Each row was made from one walk, in order. Every step used is in the known rows, and no mark comes twice. Write each row's walk.
(in the rows, 128 means zero)
Known rows:
f, x, r, m, c: [ 76 113 112 140 158 130 125 113 181 141 132 134 147 169  86 125 163 125
 130  98 142 106 117  69]
b, f, x, r, m: [ 98 110 150 157 130 148 111  68 153 163 116 116 123 178  98 110 174 131
 115 105 151  84  95  46]
a, r, n, b: [141 134 155 110 145 158 101  81 123 146 121 107 120 143 115 101 165 138
 113 141 145  72  59 123]
r, x, f, m: [161 119 160 131 116  85 101  90 190 138 119  97 138 164  78 129 125 140
 144 140 139  77 115  44]
r, m, f: [ 94 109 107 126  94 115 140 145 183 125 105 141 114 125 109 115 147 122
 113 106 125 130 105 121]
x, f, m: [139 128 144 143 109 120 111 104 168 129 142 135 142 143  90 141 114 131
 146 132 140  87 144  48]
b, f, x, r, n: [136 130 149 152 162 188  92  58 123 166 144  97 134 180  94 104 181 127
 132 109 152  82  83  50]
a, v: [131 116 145 108 138 118  97 133 129 137 117 130 130 128 129 127  94 134
 131 136 118  96 113 147]
a, r, x: [140 109 169  97 148  82 122 103 154 144  97  86 132 152 117 115 134 135
 101 148 150  92 125 138]
c, m, f, x, r, n: [100 118 106 148 185 174 131 122 168 142 149 124 186 174  86 115 167 109
 130  94 149 119 111  65]
b, f, x: [120 135 145 165 138 156 116  82 117 147 137 115 129 161 120 131 142 106
 128 116 150 106 101  52]
n, b, f, x, r, m: [ 89 126 163 168 126 160  98  46 141 162 112 117 110 184  99  98 183 142
 117 108 135  65  43  32]
x, f, m, c: [110 135 127 146 128 121 115 111 186 107 143 144 164 138  79 155 109 116
 157 122 131  92 147  43]
x, r, n, b, f: [128 147 164 142 139 191  79  37 108 149 116 102 115 157 107  88 184 151
 130 123 113  74  30  81]
b, f, m: [123 133 143 156  94 155 112  89 131 135 130 121 126 130 116 133 118 109
 137 132 132 107 105  41]
n, r: [114 140 151 140 129 140 112 134 115 128 122 127 122 127 123 113 128 127
 112 131 101 160  67 116]
c, m, f, x: [ 83 122 104 160 162 145 155 147 163 125 145 142 181 153 114 143 130  89
 124  99 151 141 136  62]
m, f, x: [102 125 110 158 146 140 134 144 150 129 145 138 139 156 112 131 128 105
 125 108 150 129 128  71]
f, x, r, n, b: [135 138 142 145 171 185  84  75 120 162 146 104 127 188  95  94 183 147
 135 116 143  82  54  61]
f, m: [130 125 124 137 106 136 121 131 140 136 139 135 131 131 115 135 113 114
 138 133 134 121 125  68]
n, b, f, x: [110 147 156 177 138 174 102  58 103 149 132 119 119 165 122 120 149 118
 129 120 138  85  47  31]
c, m: [108 124 119 130 146 130 150 132 142 123 127 134 172 125 129 139 128 113
 130 120 128 138 133 119]
x, r, n, b, f, m: [133 144 162 153 115 200  72  40 122 154 129 101 120 158  93  95 168 140
 140 130 117  67  31  28]
c, m, f, x, r: [ 71 120 114 164 178 145 148 137 167 130 143 146 194 169 103 130 139 110
 122  99 140 133 148  66]

Which walk is each row?
[ 81 114 128 158 118 139 125 141 169 137 126 134 115 151  97 105 147 109
 103  98 128 148  42  56] | n, r, m, f, x
[149 124 187 140 117  98  84  95 178 139 113  95 131 164  75 112 121 139
 128 140 116 106  60  34] | n, r, x, f, m
[120 135 167 142 134 102  92  97 192 120 116 106 156 155  67 125 116 124
 140 132 107 114  58  29] | n, r, x, f, m, c
[144 129 192 133 139  89  93  90 162 132 102  93 129 162  88 104 139 150
 120 135 110 117  56  95] | n, r, x, f
[ 85 125 106 138 138 132 160 151 163 109 124 149 174 122 122 136 124 102
 123 110 122 153 134 113] | c, m, f
[ 91 154 136 165 109 171 103  69 134 117 123 134 137 130 108 137 123 106
 150 126 106  93  56  17] | n, b, f, m, c
[103 104 131 138 138 127 119 110 164 161 128 124 123 176  98 112 166 139
 116 108 148  96 116  74] | f, x, r, m
[103 131 107 140 125 140 126 135 158 113 140 141 152 123 105 149 107 102
 148 124 122 127 131  62] | f, m, c
[156 122 166 121 137  80 110  87 176 134 108  94 136 162  90 120 137 150
 135 132 136  85 120 105] | r, x, f
[111 152 158 155 115 160 104  64 104 129 110 120 112 132 129 116 145 133
 130 129 111  95  54  82] | n, b, f
[ 93 104 103 148 115 127 138 139 185 140 127 135 120 154 102 122 151 107
 118  98 152 117 104  69] | r, m, f, x
[ 83 106 118 127 113 119 134 135 184 129 104 141 124 140  98 102 157 144
 109 108 120 117 123 120] | x, r, m, f
[140 147 149 161 142 201  85  42 110 158 142  94 114 169 106 107 179 116
 138 116 146  74   5  32] | r, n, b, f, x
[114 139 127 155 166 184  95  98 141 149 143 117 131 185  88  93 181 136
 130 105 138  92  58  56] | m, f, x, r, n, b
[134 126 172 127 133 109 103 119 138 141 101  87 119 147 113 101 136 136
 112 138 104 148  42 115] | n, r, x
[153 107 187 115 131  74 105  81 194 142 109  97 144 169  78 126 120 138
 120 153 163  53 144  59] | a, r, x, f, m
[144 124 130 115 151 160 103 103 133 147 133 111 131 150 104 100 167 148
 132 122 128 108 104 129] | x, r, n
[ 68 120 132 157 150 150 116  70 170 145 121 123 142 169  90 125 169 116
 129  95 138  90  97  42] | b, f, x, r, m, c
